Every row comes from one small tree of marks. Brackets hold a mark, then the marks that hang from it, in alphabetical order. Every link used is in the known rows. Which tree was each row made from?
Known rows
{vazed {fuben rolo {sarasu kopefil}} {goki {zudid mizu}}}: [  3.5   2.8  12.6 -20.4 -13.3  30.2  20.8 -16.2  26.8   8.8  -5.3  29.7
  -0.4 -19.0 -11.9   4.7  27.1   4.4  17.4   9.6  20.5]
{fuben {rolo seso} {sarasu {kopefil pitazo}} {vazed goki}}: [ 25.3   2.1  39.3 -31.3   3.4  46.8 -75.9  -5.7 -14.8   8.8   3.0  15.8
 -17.7  -2.6 -21.3 -15.4  -5.7  -1.9  29.3  25.0  59.7]
{tivav seso}: [-13.6  10.0 -15.7  21.5  -3.5  -1.5  -2.9  -6.7 -46.4  15.3   3.5  -0.5
 -16.2  29.5   9.4  32.0 -37.4 -19.5 -17.8   0.5   4.4]
{fikurob fuben}: [-26.9  13.3 -12.3   5.7   1.3   3.0   9.5 -16.4 -38.5  17.2  -7.7 -35.1
 -25.9  23.0  15.7   7.3 -35.3 -13.3 -17.2 -12.4 -30.7]
{vazed {fuben {rolo seso} {sarasu kopefil}} {goki {zudid mizu}}}: [  7.4   3.7  22.4 -18.5 -11.5  40.6 -10.9 -12.4  33.4  20.1  -0.4  34.1
   1.9 -27.8 -10.6  -5.3  34.6   7.5  26.9   9.6  38.6]
{fuben {rolo {seso bazapu}} {sarasu kopefil} vazed}: [ 33.1  12.0  17.6 -18.6  16.3  15.1 -85.3 -18.3 -28.5 -16.6  15.5  26.5
 -38.8  -7.5 -29.0   1.8 -33.1 -18.3  26.2   3.0  34.5]
{kopefil pitazo}: [-28.5  10.5 -19.3  -1.4  10.0  14.0  26.7   3.4 -57.9  17.0  -2.1 -40.3
  -7.6  28.4  19.9  10.0 -50.1 -24.3 -13.8  -7.2  14.6]
{kopefil {pitazo {goki zudid}}}: [-46.4  19.1  -6.9 -17.3   6.3  -5.7  42.0   4.3 -32.9  13.2  -6.8 -21.3
 -22.3  22.9  18.7   6.9 -40.3 -28.7 -24.3 -13.3  -2.2]
{kopefil {pitazo {goki {zudid mizu}}}}: [-52.1  15.7 -20.1  -6.6   8.3 -12.9  58.4   3.6 -36.4  20.2 -12.0 -20.2
 -16.6  12.9  17.9  12.2 -24.8  -8.4 -16.1 -15.2   4.4]
{fuben rolo}: [ -4.0  35.8 -19.7  -8.5  -2.7   1.4  -6.2  -5.7 -39.3   3.7  -1.9  -2.8
 -11.9  20.9  -2.1  20.1 -44.1 -32.3 -16.4 -12.6   0.3]
{sarasu {kopefil pitazo}}: [-17.8 -10.6  -0.6   5.1   8.2  35.2  39.2   6.4 -52.2  11.8  -6.3 -39.2
   3.1  22.2   0.5  14.5 -35.4 -23.8 -11.9   5.9  27.8]
{fikurob {fuben sarasu}}: [-13.2  18.4  -0.3  -9.1   5.5  -5.0 -16.2 -23.5 -29.0  13.8  -4.7 -20.4
 -37.3  13.3   6.2  -0.8 -27.8  -6.4  -1.8  -6.4 -31.8]
{pitazo {goki zudid} kopefil}: [-41.5  30.1 -15.4 -23.8   2.8 -37.7  48.6  -8.2 -11.4   7.6  -7.8  11.3
 -35.5   8.2  15.3  24.4 -42.1 -55.3 -30.8 -33.5 -45.5]
{bazapu seso}: [-23.5  -3.2 -26.9  -9.0   5.8  -9.0  18.5  -5.6 -41.9  22.7   0.1 -23.3
 -19.1  11.5  13.0  24.9 -27.2 -22.4 -26.1  -2.9   1.6]
{fuben {rolo seso} {sarasu kopefil} vazed}: [ 36.8  16.1  29.7 -32.7   3.4  14.7 -78.9 -11.4 -17.5   6.4   9.2  26.1
 -32.5  -2.5 -30.4   0.5 -15.8  -9.2  17.7  10.5  31.7]
{rolo {seso bazapu}}: [-15.8  15.3 -21.5  10.7  19.9   7.8 -10.4  -8.6 -43.9  -1.5  16.3 -17.5
 -16.9   7.4  15.4  13.5 -56.7 -35.0  -3.1 -26.2  23.8]
{pevam mizu}: [-18.6  20.3 -22.4  12.9  10.7 -18.9  29.4 -12.3 -54.9   9.9 -14.3 -24.3
 -12.2  23.7   3.5  23.5 -37.8 -35.4 -18.6  -7.6  11.7]
{zudid mizu}: [-24.5  12.3 -34.6   7.4   5.6  -9.8  44.5  -8.1 -39.3  15.9  -2.8 -21.3
  -6.8  12.8  13.4  26.7 -32.5  -8.5 -13.2 -19.5   1.5]
{dogedek {sarasu {kopefil {pitazo {goki zudid}}}}}: [-32.5   2.0  17.2  -1.1   8.6   2.6  38.5  -3.6 -27.3  14.7 -13.1 -19.1
  -2.8  23.9 -10.1   0.0 -35.3 -23.5  -5.8   0.8  20.5]
{fikurob {fuben {rolo seso} {sarasu kopefil} {vazed {goki zudid}}}}: [ 21.5  -6.4  56.6 -34.6  -3.6  22.5 -83.5 -19.3  16.2  10.8  -1.3  28.1
 -50.1  -7.4 -25.7 -30.2  27.4   6.8  27.7  15.7  -2.4]
{sarasu kopefil}: [ -8.3  -2.5  -2.7   2.5   2.5  17.7  40.7  -3.2 -31.2   4.1  -1.1 -21.6
  -1.8  18.2  -4.6  25.4 -31.6 -31.1 -20.0  -3.0  11.1]
{vazed {fuben rolo} {goki zudid}}: [-15.6  22.6  -5.7 -20.4 -13.3  21.3  14.6 -11.0  16.9   9.7   1.2  17.2
  -4.9   4.5  17.3   4.0 -10.0 -23.5  -7.4  -7.7   3.6]
{pitazo kopefil}: [-22.3  21.6 -29.5  -6.3   6.4 -16.9  32.1  -9.7 -36.3  12.1  -2.4  -6.6
 -19.7  14.2  15.2  28.1 -51.6 -50.3 -20.0 -27.3 -28.9]

Write each row's tree
[-16.2  18.4  -8.9  -9.4 -12.8  27.9   1.1  -8.1  17.8  28.3   0.8  19.9
   0.4 -15.1  15.7   0.1  11.6   1.0   8.7  -9.8  27.2] | {vazed {fuben {rolo seso}} {goki {zudid mizu}}}
[  9.0  13.0   7.9  -1.9   8.9  65.0 -48.2  -9.8 -30.8   2.4   6.6   1.4
  -2.5 -12.8  -8.2  -4.6 -32.5 -17.1  29.7  14.4  60.5] | {vazed {fuben {rolo {seso bazapu}} {sarasu {kopefil pitazo}}}}
[-31.8   7.1  -5.4 -13.5  -4.4  16.8  50.2 -11.6  18.5  15.8   5.5  -2.8
  -4.3   5.2  31.0   5.5 -10.4 -19.1 -13.2 -13.0   0.9] | {vazed fuben {goki zudid}}
[  9.1   8.1  25.9 -30.5 -13.4  34.9   2.6 -15.0  30.4   2.9   0.3  29.9
  -4.7  -8.4 -11.0  -0.3  12.8 -17.2   9.8  11.6  17.0] | {vazed {fuben rolo {sarasu kopefil}} {goki zudid}}
[ 13.0  14.2  15.1 -40.3   3.8 -10.6 -59.3 -13.0   8.8  15.3   8.2  39.4
 -40.2 -13.2  -9.6 -14.8  16.9  10.8  30.9  -4.6  20.2] | {fuben {rolo seso} sarasu {vazed {goki {zudid mizu}}}}
[  4.4  14.3  16.2 -33.9  -0.4   3.1 -52.8  -4.4   3.5  11.6  10.4  26.1
 -34.7   5.4  -0.1 -11.7  -5.5 -15.4   6.0  -8.6  14.4] | {fuben {rolo seso} {vazed {goki zudid}}}
[-13.0  24.3  23.0 -33.4  -8.4  31.9   3.8  -6.8   0.6   6.8 -11.6  15.8
 -13.5  -3.1 -10.5   1.8 -10.6 -17.3  -0.2  17.1  18.8] | {vazed {fuben rolo {sarasu {kopefil {pitazo {goki zudid}}}}}}
[ 29.0  -1.4  47.0 -44.1   0.5  17.0 -66.6  -8.0  18.0   3.5  10.3  40.6
 -34.8  -7.3 -27.1 -16.2  15.0  -9.3  24.1  11.0  27.8] | {fuben {rolo seso} {sarasu kopefil} {vazed {goki zudid}}}
[  3.5   6.8  20.6  -8.0  -2.0  40.9 -38.1  -9.9 -47.4  11.3 -18.2 -19.3
 -23.1  13.3 -23.5  -9.1 -15.6  -5.2  13.7  22.1  -0.1] | {fikurob {fuben rolo {sarasu {kopefil pitazo}}}}
[ -0.2   8.0   7.4 -10.8  -0.8  28.8  23.1 -19.7  -0.4   9.7   3.8  -4.6
  -2.0  -1.7   1.0  18.1 -20.8 -14.5  -3.0   6.8  14.4] | {vazed {fuben {sarasu kopefil}}}
[ 18.1  31.7  12.1 -38.6   1.1  -7.1 -56.1 -23.5  -3.5  -6.6   5.3  29.9
 -34.2   7.7  -6.2   1.1 -22.0 -11.8   9.6   0.5  13.4] | {fuben rolo sarasu {vazed goki}}
[-13.1  25.2  -1.6 -18.1  -3.8  19.0  15.0 -26.5  16.6  10.9   7.3   4.0
  -1.1  -0.7  23.8   7.7 -20.5 -13.5  -1.0  -2.0  17.5] | {vazed {fuben sarasu} goki}
[ -2.4   2.5  18.7 -44.3  11.4 -23.3 -12.4 -16.5  11.9   1.4  13.9  18.8
 -45.7   8.2   8.1  -9.2  -7.4  -9.8   7.7  -7.0  -5.6] | {fuben sarasu {vazed {goki zudid}}}
[ -1.6   4.0  15.7 -14.0  -6.2  41.7  26.5 -23.8  23.4   6.1   2.7   4.9
   8.2  -4.9   5.7  12.7  -6.5 -13.7   1.6  11.5  30.0] | {vazed {fuben {sarasu kopefil}} goki}
[ 22.3   0.7  28.8 -18.0  16.2  46.5 -85.2 -13.8 -25.8 -12.9  10.0  15.2
 -24.0  -7.5 -19.8 -13.3 -21.4 -11.8  36.8  17.4  66.0] | {fuben {rolo {seso bazapu}} {sarasu {kopefil pitazo}} {vazed goki}}
[ 15.0  15.5  18.9 -37.7  15.8  -6.0 -83.6 -18.3   1.8 -14.7  21.3  40.6
 -50.4  -9.4  -7.4 -18.9 -14.4 -17.6  32.0 -10.2  22.5] | {fuben {rolo {seso bazapu}} sarasu {vazed {goki zudid}}}
[ 32.0   8.9  27.4 -19.9  11.7  27.9 -83.6 -23.3  -5.4 -21.3  14.9  34.0
 -28.5 -12.3 -23.2  -3.2 -18.3 -17.8  29.3   6.8  48.6] | {fuben {rolo {seso bazapu}} {sarasu kopefil} {vazed goki}}
[ 14.0  20.5  18.2 -19.8 -15.4  46.6  -7.5 -22.1  18.7   0.8  -1.7  22.7
   7.3  -7.3 -10.1  10.8  -3.1 -16.2   5.9  15.3  31.5] | {vazed {fuben rolo {sarasu kopefil}} goki}
[-21.2  -6.4  -7.3 -19.1   8.5 -22.0  29.9 -11.8  -1.0  10.2   4.8   4.4
 -30.0   6.0  15.2   5.2   1.3   3.6   0.0 -15.5  -2.3] | {fuben {vazed {goki {zudid mizu}}}}
[  8.0  41.1   9.0 -23.3 -11.0  37.3 -51.1 -19.9  18.4  18.1   6.9  25.6
  -1.6 -12.3   8.9  -4.0 -13.6 -11.2  14.5   1.9  39.9] | {vazed {fuben {rolo seso} sarasu} goki}
[ -2.8  29.1   7.4 -35.3 -10.0  13.4  -7.2 -16.6  25.4   7.3   4.2  30.9
 -14.9  -3.8   7.1  -5.7  -0.2 -17.4   8.4  -1.3   3.5] | {vazed {fuben rolo sarasu} {goki zudid}}
[-12.8 -12.9  11.3 -14.2  -4.0  23.7  52.9 -17.9  32.0  12.6   0.3  11.9
   0.4 -17.9   3.5   7.0  27.0   7.2  13.2   5.6  17.8] | {vazed {fuben {sarasu kopefil}} {goki {zudid mizu}}}
[ -8.0  31.9 -14.7   6.3  -2.0  45.5 -33.3 -20.2  -2.3  -0.7  11.2  12.6
   4.1  -8.6  18.4   5.9 -38.3 -25.7   5.9 -12.0  44.7] | {vazed {fuben {rolo {seso bazapu}}} goki}
[ -4.6 -28.3  32.2 -20.4   5.2   0.7  -3.7 -27.8  11.9   9.0  -7.9   7.4
 -44.6  -8.2 -11.8 -13.3  32.8  25.5  21.8   9.7 -20.3] | {fikurob {fuben {sarasu kopefil} {vazed {goki {zudid mizu}}}}}
[  9.3  26.0   7.8 -24.2  -1.7  13.5 -63.3 -12.2  -8.5   9.4   8.1  18.5
 -22.1   6.8   1.6  -0.5 -22.6 -13.0   2.4  -4.4  30.7] | {fuben {rolo seso} {vazed goki}}
[ -7.9  -1.8   5.2 -33.9  11.4 -29.1   5.2 -19.0   8.2   6.8   7.5  18.8
 -39.9  -3.5   5.8  -4.3   8.1  10.1  17.5  -9.5   0.9] | {fuben sarasu {vazed {goki {zudid mizu}}}}
[ -1.7  11.6  20.4 -36.6   4.2  -5.3 -16.4  -8.2 -20.4   3.3 -11.5  24.4
 -39.7  -3.6 -27.2   1.1  -1.5   7.3  13.5  13.7  15.9] | {fuben rolo {sarasu {kopefil {pitazo {goki {zudid mizu}}}}} vazed}
[ 11.9   3.3  24.7 -15.1   0.0  46.1 -36.7 -16.5  24.5  -8.3  12.0  34.3
  -8.6 -23.2  -9.3  -9.3   3.2 -22.2  27.2   3.4  41.3] | {vazed {fuben {rolo {seso bazapu}} {sarasu kopefil}} {goki zudid}}
[  5.5  27.2  -1.5 -23.5  -2.4   2.0 -31.6 -16.3 -12.8  -2.4   4.0  17.0
 -23.8  16.1   2.2   9.6 -29.2 -18.1  -7.3  -5.0  11.9] | {fuben rolo {vazed goki}}
[ 23.7  10.8  28.4 -23.5  -0.6  10.8 -65.6 -27.5 -23.4   1.0  -8.7  11.0
 -48.5   6.8 -30.5  -3.5 -12.3   1.2  11.4  16.3 -19.8] | {fikurob {fuben rolo {sarasu kopefil} vazed}}
[  9.1  15.7   6.9 -39.5   2.9 -22.7 -28.8 -17.4   4.4   1.7   3.1  37.7
 -41.3  -4.2  -9.3  -5.9   9.1   6.8  21.1  -5.2   0.0] | {fuben rolo sarasu {vazed {goki {zudid mizu}}}}
